Each row was made from one walk, in order. Every step used is in the known rows, and no mark comes twice. Write each row's walk.
Known rows
neriz-dege-vodigus: [-31  22   0 -29  20 -24  24  11   9  20  43 -10   2 -11 -33  36 -20 -23
  23   6  -9  39  37  -3  43]
degep-zuzanot-mufus-sakoz: [-21 -31 -12  -5 -34 -54  10  40  20  -9  42  -4 -21  19 -43   2 -36 -34
  14  18  11  52  12 -17  36]
fekisag-vodigus-sakoz-mufus-zuzanot-degep: [-25  17  -1  -5  15 -54   7  30  -4 -17  68 -50 -17  46 -14 -21 -11 -34
  43  -3   8  14  -9 -17  51]
degep-zuzanot-mufus: [-25 -32   0  -4 -31 -50  24  31  33  -7  28   6 -10   2 -41  11 -37 -29
   4  11  -2  46  15  -5  27]
fekisag-vodigus-sakoz-mufus: [-17  19   6 -15   8 -54  28  21   4 -11  76 -41 -21  43  -2 -16 -16 -20
  44  -1  12  27 -13  -6  55]
zuzanot-mufus-sakoz-vodigus: [-10  -6  -4  -5 -39 -73  23  30  24 -18  57  -1 -15  29 -27 -17 -40 -26
  27   9  31  48  15 -20  31]
mufus-fekisag-vodigus-dege: [-17   5  21  -3  14 -40  28  21  16 -12  70 -29 -21   1 -35 -11 -14  24
  39   7 -21  57  10   9  25]
zuzanot-mufus-dege-vodigus-sakoz: [-35  -1  14   2 -21 -58  27  10  26 -18  58  13 -19   6 -53   9 -24  12
  -1  -9  -1  44  22   9  25]
vodigus-sakoz-mufus-dege: [-18   1   8  -4   6 -60  40  23   7 -27  68 -18 -38  31 -14 -10 -55   2
  19 -13  11  41  -4  18  43]
neriz-dege-vodigus-sakoz: [-29  25   3 -35  18 -35  27   9  -6  11  54 -23  -2   3 -23  24 -14 -25
  29   2   4  31  30  -7  56]
sakoz-mufus-zuzanot: [-26   5 -12  10  25 -48  26  31  26 -11  62  -4   2  34 -13  12 -49 -31
  34  -5  10  45  11   7  14]
mufus-dege-vodigus-sakoz: [-31  15  14 -14  15 -40  27   3  13 -11  66 -20 -31   6 -46  10 -18  15
   3 -10  -2  43  15  20  34]
degep-zuzanot-mufus-dege: [-29 -37   5   4 -30 -55  27  33  35 -20  31   9 -25  -5 -53   8 -43 -10
 -12   6 -13  51  13   4  24]
mufus-fekisag: [-13   4  22  -2   3 -29  45  15  12  -4  64  -9 -13  -1 -33  -7 -37  -1
  24   1   2  55  11   6  21]
mufus-zuzanot-degep: [-26   5  -8   6  20 -42   9  29  12   0  37 -16   4  11 -42  14 -22 -44
  14   0   5  35  18 -11  16]
dege-vodigus-sakoz-mufus: [-27  11   3 -17  20 -39  25   6  13 -12  70 -30 -21  31 -21   5 -27  -3
  31 -15  14  33  10  14  45]
sakoz-vodigus: [ -8   8   6 -14   2 -55  44  16  23 -14  50 -28 -17  11 -14 -11 -37 -23
  17   2  23  40  11   2  30]
dege-neriz: [-16   4  12  -4  -3 -43  35  12   1  11  43  -4  15   0 -39  14 -45 -36
  21  11  -6  51  27   7  32]
mufus-dege-vodigus: [-32   9  10 -10  19 -28  26   7  28  -5  54  -7 -23  -6 -55  21 -24  16
  -3  -6 -13  51  23  23  21]
degep-zuzanot: [-19 -18   1 -16   3 -34  28  26  20  -1  32 -25 -17   3 -36  13 -34 -30
   6  12   0  44   8   0  33]
mufus-sakoz: [ -8  10 -11 -12   0 -43  14  26   8   6  57 -18 -14  26 -32   3 -31 -26
  31  14  25  53  11 -10  33]
degep-zuzanot-mufus-fekisag-vodigus-dege: [-28 -38  15   1 -23 -53  20  36  26 -25  48 -14 -26  -2 -47 -12 -27  12
  22  11 -27  52  12   0  29]
vodigus-sakoz: [-10  14  10 -12   3 -54  36  10   5  -4  58 -19 -11  22 -17   2 -25 -24
  21  -1  27  37   4  -1  38]
vodigus-sakoz-mufus: [-14   6   5 -10   7 -58  39  20   8 -17  67 -24 -20  38  -4  -9 -47 -18
  33 -11  23  34  -2   8  45]
sakoz-vodigus-dege-neriz: [-13  -9  10  -7   3 -69  37  17  12 -22  45 -29 -13   0 -28  -6 -56 -10
  23   7  -6  53  28  19  30]
fekisag-vodigus-dege-neriz: [-22   5  12  -4   9 -53  18  18  10   3  48 -27   1   4 -38   7 -22  -6
  33  16 -28  52  21   7  35]
neriz-dege-mufus: [-26  28  -5 -32  27 -27  33   4   3  23  42 -20  -3 -18 -13  38 -29 -26
  23  15   1  39  32  -8  43]
degep-zuzanot-mufus-fekisag: [-25 -37  15   1 -33 -43  35  32  23 -16  45   2 -18  -2 -44  -7 -39 -12
  11   7  -7  52  13  -4  27]
mufus-sakoz-vodigus-dege-neriz: [ -8  -5  -3 -11   1 -69  20  26  -5 -17  58 -39 -24  21 -32 -13 -55 -11
  38  16   9  58  25   5  40]

Which walk is each row?
[-26  21   7 -21  19 -36  22  -3   9   2  65 -27 -12  17 -34  14  -8  -9
  22  -8  15  35  17   7  38] : dege-vodigus-sakoz
[-20  -6  16  -1  18 -43  30  32  20 -24  79 -29 -30  22 -18 -19 -43  26
  49  -3 -20  55  -2  19  32] : sakoz-mufus-fekisag-vodigus-dege
[-19 -11   9   1   8 -56  25  16  12  -1  40  -8   2  -7 -42  20 -55  -6
  23   9 -21  63  32  23  24] : vodigus-dege-neriz
[-22   4  -2   1  16 -57  16  33  -3 -23  59 -32 -18  42 -13  -9 -41 -34
  33 -13  17  24   0  -3  40] : vodigus-sakoz-mufus-zuzanot-degep
[ -1  12  -6 -19  -5 -55  22  24   8 -12  64 -37 -29  32 -21 -19 -35 -27
  31  11  35  47   9 -12  39] : mufus-sakoz-vodigus
[-22  30 -18 -36  23 -29  18  12  -7  24  56 -27 -12  -1 -17  29 -28 -30
  35  21  14  43  30 -18  52] : neriz-dege-mufus-sakoz
[-38  30  -8 -21  32 -43  19  20  -5   2  64 -24   4  23 -17  24 -29 -34
  44  -6   2  27  28  -4  50] : neriz-dege-vodigus-sakoz-mufus-zuzanot
[-28  16  -1 -17  38 -43  15   2  25   4  59 -42 -21   2 -28  19  -4  15
  28  14 -12  44  15   8  26] : fekisag-vodigus-dege-mufus
[-31  28 -14  -5  41 -35  26  -2  18  11  62 -19   5   6 -25  36 -18 -25
  18   6  16  40  25  -2   8] : dege-mufus-zuzanot
[-37   3 -12  -2  48 -44   2  11  19  -6  43 -33 -20  -4 -37  32 -27   1
  14   1  -8  44  30  10  11] : vodigus-dege-mufus-zuzanot-degep
[-12  -4   5  -9  15 -68  32  19  30 -24  47 -28 -27   5 -21  -5 -46   2
  17   4   7  52  18  16  20] : sakoz-vodigus-dege
[-22   1  19   2  -5 -45  41  17   4  -4  44   0  -6  -9 -51  11 -53 -11
   3   5 -19  57  24  21  29] : mufus-dege-neriz
[-25 -11  21  10 -23 -57  28  26  31 -18  62   7 -11   2 -41 -12 -22  19
  31   7 -18  56  16  -1  18] : zuzanot-mufus-fekisag-vodigus-dege
[-32  22   0 -34  20 -39  26  16  -3   1  59 -26 -11  16 -13  17 -31 -21
  38  -6  -1  29  23   3  61] : neriz-dege-vodigus-sakoz-mufus
[-21  33  20 -25  21 -27  40 -10  -5  -1  90 -54 -27   5 -17  -9   2  11
  39   6   8  32   4  -6  44] : dege-mufus-fekisag-vodigus-sakoz
[-20   0  15  -3  -1 -61  44  19  -7 -24  66 -16 -24  24 -21 -10 -65  -6
  25 -10  -1  42   4  20  51] : vodigus-sakoz-mufus-dege-neriz
[-21  16  10 -12   7 -58  29  25   7 -22  77 -37 -36  36 -15 -19 -23   1
  32  -4  -2  31 -12   6  51] : fekisag-vodigus-sakoz-mufus-dege
[-14 -18  -5   1 -28 -80  16  35  29 -27  54  -3 -28  25 -31 -13 -46  -5
  29   9  19  59  21  -7  25] : zuzanot-mufus-sakoz-vodigus-dege
[-12   1  18  -7   3 -48  47  20  -2 -25  81 -26 -29  32  -5 -25 -50   1
  42 -13  15  41  -5  11  44] : vodigus-sakoz-mufus-fekisag
[-26  -3 -10   8  21 -44  10  37  18 -15  45 -19  -8  30 -25   4 -48 -37
  27  -7   1  35   7   1  25] : sakoz-mufus-zuzanot-degep
[-24 -26  16  -4 -31 -42  28  29  23 -17  51 -13 -18   1 -43 -16 -20 -10
  20  11 -17  44   6 -15  34] : degep-zuzanot-mufus-fekisag-vodigus
[-35  -1   3  -5  21 -34  28  17  33 -19  62 -12 -32  15 -35  12 -48  18
  13 -13 -15  49  13  33  28] : sakoz-mufus-dege-vodigus
[-14 -21   1   1 -38 -83  19  32  14 -22  53  -4 -12  21 -39 -15 -56 -16
  33  13   7  60  31  -6  34] : zuzanot-mufus-sakoz-vodigus-dege-neriz
[-13  24 -14 -31  21 -44  26   3   6  -2  73 -52 -36  18 -15  -3 -27 -12
  29  14  35  42  16  -8  41] : dege-mufus-sakoz-vodigus
[-15  -6  13  -1   5 -33  45  26  18 -17  70 -12 -22  17 -14 -15 -58   4
  37  -6  -2  52   1  15  31] : sakoz-mufus-fekisag
[-37  16 -11  -7  46 -43  -6  12  15  -3  52 -51 -17   4 -37  16   2  -1
  27  12 -16  33  19  -3  24] : fekisag-vodigus-dege-mufus-zuzanot-degep
[-23  -9  10   3   0 -48  42  26  11 -17  54  -3 -16  12 -32  -1 -73  -6
  17  -2 -21  54  13  29  36] : sakoz-mufus-dege-neriz
